Known rows, with every step that occurs:
a -> z -> k: [-0.345 -1.911 -1.328  2.888  1.411 -5.353  2.696  0.164 -4.912  6.818
 -1.700  2.668 -0.120 -0.165 -2.262 -0.692  0.907 -1.875 -0.956 -3.481
  1.689 -1.611 -0.068 -2.684 -0.998  1.098]
b -> y -> w -> r -> a: [-4.650  3.507 -0.963 -1.728 -0.849  4.969 -1.673 -1.940 -4.458 -2.553
  4.335 -1.173  1.194  2.943  2.041  0.267 -3.574  3.591  1.866 -4.439
 -4.255  3.761  2.707  2.056  1.784 -1.233]
w -> r -> a: [-4.613  1.626 -0.023 -1.759 -0.206  1.738 -2.183  0.225 -5.939 -0.281
  3.950 -1.003 -0.339  2.386  2.953  1.247 -4.395  2.986  1.990 -2.447
 -3.433  1.194  2.495  0.055  0.987 -2.234]
x -> w: [ 0.461 -1.028 -0.733 -0.752  1.237  3.599  1.128 -1.007  2.784 -1.553
  0.978  1.022  0.816 -0.762 -0.038  0.292  0.832 -2.989  0.414 -0.655
 -0.448  2.784 -0.007  1.811 -3.817 -3.745]
z -> k -> r -> w: [-3.134  2.301  1.200  1.797  0.197 -3.021  2.964 -1.348 -2.704 -2.841
  2.158  2.078  1.906  1.624 -2.235 -2.009  0.455 -2.620 -1.793 -5.089
 -2.467  8.453  0.661  4.811 -1.427 -1.126]
y -> w -> r -> a -> z: [-1.004 -0.771 -0.992 -1.294  0.280 -0.344 -1.563 -1.979 -1.963  2.198
  1.710 -0.476  0.376  0.055 -1.172 -0.846 -4.581  1.170  2.988 -5.496
 -1.278 -0.111  2.551 -0.375  0.157 -3.251]
k -> r -> a -> z: [-1.539 -1.451 -0.017 -1.476 -0.499 -2.691  0.305 -0.553  0.245  2.942
  1.166 -1.125 -0.634  0.205 -2.531 -1.457 -3.554  1.115  1.988 -4.927
 -1.308  1.033  0.914 -0.309 -0.257 -3.243]
y -> b: [ 1.678  2.272 -0.395 -1.417  0.731  0.117  1.912 -0.149 -4.632  2.477
  0.854  2.238  1.161 -1.562 -0.640 -0.149  0.393 -1.233 -4.526  0.902
  2.141  1.815 -0.961 -2.293 -0.250  4.299]
y -> b -> z: [-0.337  2.422 -0.734  0.897  1.123 -1.983  3.601 -3.161  1.914  5.446
 -1.994  0.247  0.982 -1.795 -1.808  2.824  2.006 -1.251 -1.900 -0.818
  2.291 -0.709 -1.581 -2.540 -4.160  2.546]
w -> r -> a -> z -> k -> q: [-1.798 -4.762 -1.301  2.394 -1.847 -5.986  1.806  2.030 -5.443  5.974
 -2.835  2.625 -0.056 -1.237  1.830 -0.302  3.282 -0.295  3.624 -4.429
  0.055  0.342  0.251 -1.332 -0.458  4.266]
x -> b -> y -> w -> r -> a: [-4.498  3.730 -0.740 -2.473 -0.290  5.272 -0.937 -2.031 -4.835 -1.290
  4.447 -0.789  0.949  1.733  2.297 -0.260 -3.857  2.270  0.740 -4.003
 -3.710  3.102  2.649  1.210  1.251 -1.557]
a -> z -> w: [ 2.025  1.559 -1.121 -0.217  0.453 -1.285 -1.306 -3.776  0.345  1.142
  0.064 -1.028  0.581 -2.503 -2.927 -2.411 -0.296 -2.194  0.260 -4.202
  1.105  4.015 -0.692  1.234 -0.651 -0.764]
y -> w -> r -> a: [-3.803  3.024 -0.839 -1.699 -0.558  3.503 -2.351 -1.192 -5.625 -1.827
  4.565 -1.147  0.842  2.311  3.072  0.287 -4.410  2.640  2.751 -4.015
 -3.393  3.835  3.257  2.293  1.043 -1.956]
w -> r -> a -> z: [-1.662 -1.686 -0.518 -1.327  0.570 -1.516 -1.462 -0.984 -2.215  3.345
  1.178 -0.367 -0.447  0.218 -1.174 -0.171 -4.544  1.394  2.525 -4.450
 -1.286 -1.972  2.125 -1.804  0.154 -3.460]
a -> z -> w -> r: [-1.152  1.224  0.375 -0.908  1.659 -2.541 -2.481 -3.184 -2.425 -0.431
  1.085  1.905 -0.204 -2.665 -2.471 -0.619 -2.065  0.110  1.218 -5.607
 -0.751  1.052  3.055  0.129  0.568 -1.845]
w -> r -> b -> z -> a: [-3.607  4.097 -1.169  0.654 -0.715  0.054  1.132 -2.161 -2.149  4.682
 -1.323 -1.419 -1.403 -0.792  2.504  0.773  1.402 -2.738  0.958 -3.074
 -2.514  2.785  2.925 -0.885  1.374 -0.360]
y -> w -> r: [-1.344  2.096 -0.042 -0.693  0.745  0.734 -1.764 -2.583 -2.183 -3.538
  1.931  2.333  1.049 -1.124 -0.225 -0.334 -1.888  1.071  2.142 -4.944
 -1.496  2.049  4.493  2.243  0.940 -0.823]
m -> b -> z -> a -> r: [-3.774  3.724 -1.973  0.980  1.490  1.269  2.430 -1.549 -2.869  0.599
  1.367  0.736 -2.319 -1.551 -1.015  0.826  1.228 -0.170  1.183 -4.338
 -5.117  4.538  4.604  2.188  1.691 -0.077]
b -> y -> w -> r: [-2.732  2.882 -0.163 -0.866  0.453  2.908 -0.851 -3.565 -0.526 -4.505
  1.516  2.319  1.639 -0.107 -1.646 -0.426 -0.676  2.577  0.886 -5.472
 -2.699  1.961  3.777  2.024  2.084  0.114]
z -> k -> r: [-3.438  0.834  1.375  0.996  0.056 -6.359  3.811  0.895 -2.247  1.026
  0.381  2.764 -0.976 -0.218 -3.049 -1.524  1.475 -0.021 -1.402 -4.803
 -0.982  4.712  0.827  1.417 -0.114  0.876]
y -> b -> z -> w -> r -> a: [-4.156  4.393 -0.722 -1.654  0.158  1.436 -1.441 -2.342 -6.286  1.216
  3.945 -1.231  0.445  0.964  1.937  1.441 -3.342  1.567  0.656 -3.757
 -2.219  4.045  1.488  0.291 -0.538 -0.671]
y -> w -> r -> b -> m: [-2.900  2.770  0.886 -2.435 -1.290 -1.412 -4.036 -0.140 -1.916  0.976
 -0.492 -0.344 -0.069 -1.439  4.828  1.362  2.249 -2.643 -1.636 -2.269
 -4.233  0.243  2.821 -1.075 -1.338 -0.546]
m -> b -> z -> w -> r -> a: [-5.285  5.599 -0.580 -1.656  0.756  1.167 -2.160 -1.979 -5.470  0.366
  4.452 -0.851 -0.113  1.075  2.226  1.531 -2.734  1.851  1.850 -4.158
 -3.097  4.044  1.778  0.574  0.093 -1.988]
m -> b -> y: [-3.849  5.589 -0.289 -1.183  0.955  3.793  1.945 -1.418  1.986 -1.935
  0.895  2.404  1.008  1.261 -2.804 -0.142  3.844  2.601 -3.235 -1.383
 -2.768  1.114 -1.624 -1.498  3.484  2.324]
z -> a -> r -> b: [-3.530  3.688 -0.262 -2.930 -1.913  0.445  1.774 -0.172 -2.553  2.249
 -0.752  1.713 -3.131 -2.143  1.880 -1.259 -0.076 -1.186 -0.036 -3.138
 -3.428  3.234  4.501  0.297  2.984 -0.443]
r -> b: [-1.869  2.753  0.893 -3.289 -2.276 -1.274  0.858  0.040  0.712  3.057
 -2.121  1.598 -1.512 -1.601  2.186 -0.861  0.072 -1.342 -0.685 -0.683
  0.356 -0.152  0.937 -1.972  0.791 -0.441]
w -> r -> b: [-3.643  2.840  1.732 -3.870 -1.335 -2.461 -0.251 -0.256 -1.139  2.256
 -1.347  3.445 -1.997 -2.174  2.011 -0.094 -1.198 -0.172  0.061 -2.523
 -0.757 -1.329  3.398 -2.403  1.455 -1.331]
r -> a -> z: [-0.336 -1.797 -1.056 -0.943 -0.103 -0.714 -0.685 -0.713 -0.900  3.950
  0.765 -1.631 -0.191  0.595 -1.008 -0.673 -3.646  0.645  2.066 -3.107
 -0.564 -1.156  0.362 -1.455 -0.380 -2.786]

Rows:
[-3.724  2.683 -0.078 -0.595 -0.599 -2.685  3.568 -3.137  5.109  4.862
 -3.621  0.611 -1.878 -2.502 -0.914  2.439  1.392 -0.346  1.227 -3.412
 -0.617 -1.368  1.622 -1.084 -3.014 -1.005] : a -> r -> b -> z
[-5.209  2.106  0.150 -0.514 -1.116 -1.467  1.545  1.230 -5.614  1.400
  3.540 -0.857 -0.685  2.902  1.144 -0.538 -2.107  1.855  0.328 -3.977
 -3.006  5.672  0.663  1.653  0.234 -0.693] : z -> k -> r -> a
[-3.634  2.566  1.051  2.522  0.394 -3.673  3.746 -2.400 -0.927 -1.585
  1.206  1.625  1.985  1.408 -2.772 -1.026  1.030 -2.729 -1.387 -5.656
 -2.211  7.829  0.377  4.477 -2.766 -1.251] : b -> z -> k -> r -> w
[-2.508  1.759 -1.167 -1.897  0.785  0.869 -0.924 -2.421 -1.408  1.493
  2.194  0.686  0.646  0.428 -2.044 -0.856 -2.995  2.014  1.848 -5.996
 -2.259  0.435  2.022 -1.103  1.519 -2.384] : m -> b -> y -> w -> r -> a -> z
[-2.960  2.984 -1.119  2.138  0.698  2.475  2.002 -3.301 -2.684 -3.209
  2.192 -0.115  1.024  0.923 -0.899 -0.399 -0.167 -2.565  0.248 -4.683
 -5.261  7.916  3.347  5.658 -0.522 -1.915] : b -> z -> a -> r -> w
[-1.028  5.293 -1.363 -1.720 -2.339  5.834  1.458 -4.345  3.490 -3.183
 -0.232  0.371  2.546  0.351 -0.794 -2.545  1.764  0.570 -0.583 -4.333
 -1.513  5.293  0.884  3.071  1.975  1.887] : r -> b -> y -> w
[-3.260  2.960  1.225 -2.560 -0.983 -2.353 -4.377 -0.165 -2.461  1.634
 -0.487 -0.515 -0.600 -1.836  4.606  1.433  2.565 -3.006 -2.330 -1.885
 -4.195  0.506  2.014 -1.648 -1.347 -0.539] : z -> w -> r -> b -> m
[-2.099 -3.237 -2.000  2.446 -2.253 -3.286  2.396  0.274 -4.031  4.283
 -2.611  2.487  1.180 -0.660  0.869 -1.093  4.184  0.449  3.314 -5.978
 -0.721  2.090  0.248 -0.024  0.364  5.222] : b -> y -> w -> r -> a -> z -> k -> q
[-3.551  4.936 -1.154  1.589  1.377  2.252  1.963 -3.037 -3.463 -3.201
  3.061  0.995  0.938  0.562 -0.805 -0.373  0.468 -2.688 -0.128 -4.800
 -5.371  8.487  3.302  5.190  0.093 -1.704] : m -> b -> z -> a -> r -> w
[-1.908  5.701  0.046 -0.820 -0.995 -2.832  1.316 -4.991  3.659  2.033
 -1.400 -0.996 -0.247 -3.101 -1.665 -0.568  2.021 -2.363  0.070 -4.937
  0.528  6.048 -0.705  1.817 -2.499 -0.200] : k -> r -> b -> z -> w
[-2.723  4.756 -0.500  0.882  2.064 -2.594  2.222 -2.451  3.658  3.641
 -0.987  1.104 -0.074 -1.522 -1.139  2.993  3.139 -0.641  0.595 -1.751
  0.519 -0.678 -1.005 -2.042 -2.766 -0.194] : m -> b -> z
[-4.875  4.764  0.714 -2.964 -1.493  2.707  1.331 -3.259  2.290 -0.929
 -1.310  1.936  0.083 -0.033 -1.878 -0.784  1.813  2.204 -2.599 -3.687
 -2.859  0.866  0.613 -1.307  3.231  1.309] : z -> w -> r -> b -> y
[-2.765  3.132 -0.983  1.443  1.156  2.871  2.706 -3.453 -3.191 -2.013
  2.323  0.249  0.773 -0.243 -0.546 -0.895 -0.526 -3.910 -0.902 -4.267
 -4.655  7.262  3.189  4.852 -1.018 -2.218] : x -> b -> z -> a -> r -> w
[-1.763 -1.255 -1.744  2.277  0.841 -3.944  2.073  0.438 -6.940  7.255
 -0.101  1.350 -0.085  1.313 -0.678 -0.436 -0.624 -0.999 -0.305 -3.702
  0.487 -0.495 -0.054 -2.356 -0.867  0.455] : r -> a -> z -> k
[-4.213  3.327 -0.393 -1.821 -0.208  2.069 -2.870 -1.287 -6.360 -0.886
  4.567 -1.553 -0.029  1.740  2.601  0.462 -4.032  2.128  1.752 -3.566
 -3.236  4.100  2.114  1.412  0.920 -1.932] : z -> w -> r -> a
[-5.232  3.558  0.989 -2.872 -1.491  2.540  1.824 -2.217  2.713 -0.411
 -1.739  2.420 -0.149  0.442 -1.682 -0.206  1.585  2.769 -2.430 -2.919
 -2.931 -1.150  0.899 -2.173  3.322  1.167] : w -> r -> b -> y
[-4.155  1.182  1.242  1.936  0.385 -7.362  4.905 -0.550  0.288  2.922
 -0.933  2.101 -0.869 -0.630 -3.671 -0.065  2.315 -0.221 -0.729 -5.578
 -0.561  3.716  0.402  0.992 -2.094  0.634] : b -> z -> k -> r
[-3.236  4.855 -0.178 -1.347  1.260  2.647 -0.860 -3.311 -1.210 -4.508
  2.387  3.512  1.592 -0.485 -1.641 -0.415  0.034  2.351  0.474 -5.599
 -2.889  2.608  3.769  1.477  2.659  0.246] : m -> b -> y -> w -> r
[-3.851  2.495  0.554 -1.091  0.072 -2.545  2.455 -3.604  5.294  4.655
 -3.352  1.450 -0.942 -2.523 -0.008  2.942  1.184 -1.549  1.415 -3.497
  0.154 -2.061  1.505 -2.067 -4.256 -2.630] : x -> w -> r -> b -> z
[-2.253 -0.567  0.692 -1.305  2.193  0.818 -0.786 -1.222 -0.749 -2.351
  1.676  3.344 -0.049 -1.511 -0.348  1.252 -1.325 -0.453  1.314 -3.161
 -1.852  0.180  3.492  0.547 -1.721 -3.923] : x -> w -> r
[ 0.615  2.278 -1.512 -0.811 -0.139  0.065 -1.848 -3.505 -1.750  1.454
  1.649 -2.377  0.658 -0.979 -1.433 -2.159 -1.813 -1.268  0.886 -4.480
 -0.022  5.211 -0.573  1.591 -0.404 -1.407] : r -> a -> z -> w
[-2.707  2.984  0.366  0.048  1.638 -2.246 -1.471 -4.077 -0.923 -0.358
  0.439  1.141  0.009 -2.297 -1.491  1.338 -0.467  0.210  1.300 -5.009
 -0.873  1.440  2.481  0.590 -1.097 -1.156] : b -> z -> w -> r
[-5.253  5.497 -0.938 -2.288 -0.073  4.743 -1.711 -1.633 -5.184 -2.507
  5.197  0.066  1.083  2.639  2.085  0.271 -2.867  3.474  1.513 -4.461
 -4.421  4.410  2.655  1.546  2.346 -1.084] : m -> b -> y -> w -> r -> a
[-4.114  2.821  0.774 -0.763 -0.335 -3.788  2.068 -3.209  4.362  5.238
 -3.583  1.125 -1.258 -2.213 -0.036  2.838  0.891 -0.501  1.287 -3.293
  0.284 -3.033  1.493 -2.713 -2.876 -1.386] : w -> r -> b -> z
[-2.484  3.099  0.043 -1.516  1.049  3.224 -0.123 -3.703 -0.972 -3.215
  1.678  2.726  1.394 -1.313 -1.367 -0.928 -0.960  1.213 -0.288 -5.089
 -2.162  1.321  3.656  1.101  1.611 -0.213] : x -> b -> y -> w -> r
[-0.194  4.132 -1.082  1.225  0.360 -0.828  0.221 -5.088  2.528  1.229
 -0.735 -2.127  0.802 -1.967 -1.660  0.418  1.994 -2.053  0.433 -3.326
  0.986  4.505 -1.467  1.973 -3.004  0.257] : b -> z -> w
[-1.846  4.539 -1.190 -1.108 -1.959  2.352  3.069 -4.284  2.765 -1.085
 -0.699  1.674  2.120 -0.144 -3.014 -3.471  2.007  0.244 -0.830 -7.084
 -1.335  5.990  1.211  2.734  1.656  1.782] : a -> z -> k -> r -> b -> y -> w
[-2.159  3.780  0.270 -0.415  1.880 -2.153 -0.817 -4.142 -2.430  0.509
  0.776  1.831  0.387 -2.828 -1.758  1.284 -0.339 -0.176 -0.218 -4.666
 -0.144  1.991  2.184 -0.146 -1.186  0.351] : y -> b -> z -> w -> r
[-4.361  3.857  0.532 -2.978 -1.307  1.736  1.305 -3.607  2.977  0.369
 -1.875  2.049  0.093 -0.576 -3.091 -1.197  1.350  2.005 -2.184 -4.622
 -2.502 -0.094  0.695 -1.948  3.080  0.670] : a -> z -> w -> r -> b -> y
[-2.573  1.319  1.018  1.779  0.440 -3.906  3.028 -1.788 -2.083 -1.617
  1.549  2.190  1.814  1.106 -3.378 -2.397 -0.015 -2.823 -1.483 -6.047
 -2.105  7.508  0.750  4.185 -1.614 -1.713] : a -> z -> k -> r -> w
[-2.372  2.280  1.643  0.353 -0.287 -1.386  1.706 -1.895  0.338 -4.983
  2.435  0.905  1.894  1.195 -2.231 -2.053 -0.478 -1.935 -0.943 -4.320
 -2.939  8.260  0.820  5.491 -1.108 -2.219] : k -> r -> w
[-1.780  5.423 -0.860 -0.521 -0.491 -1.210  1.125 -5.170  2.552  2.081
 -1.436 -0.886 -0.570 -3.267 -1.328  0.048  1.725 -2.117  0.450 -4.634
 -0.102  4.984  0.246  1.842 -2.400 -0.107] : a -> r -> b -> z -> w
[ 0.621  5.218 -1.289  0.535  0.723 -0.800  1.157 -5.208  0.244  2.439
 -0.322 -1.060  1.416 -2.745 -1.991  0.295  2.163 -2.651 -1.814 -2.870
  1.959  5.470 -1.913  0.811 -3.079  2.353] : y -> b -> z -> w
[-3.464  3.770 -1.413  0.419 -0.223  1.223  1.499 -2.595 -1.166  4.106
 -0.999 -1.073 -1.049 -1.072  2.530  0.839  1.712 -3.765  1.153 -3.335
 -2.724  3.775  2.963 -0.210  0.006 -1.669] : x -> w -> r -> b -> z -> a
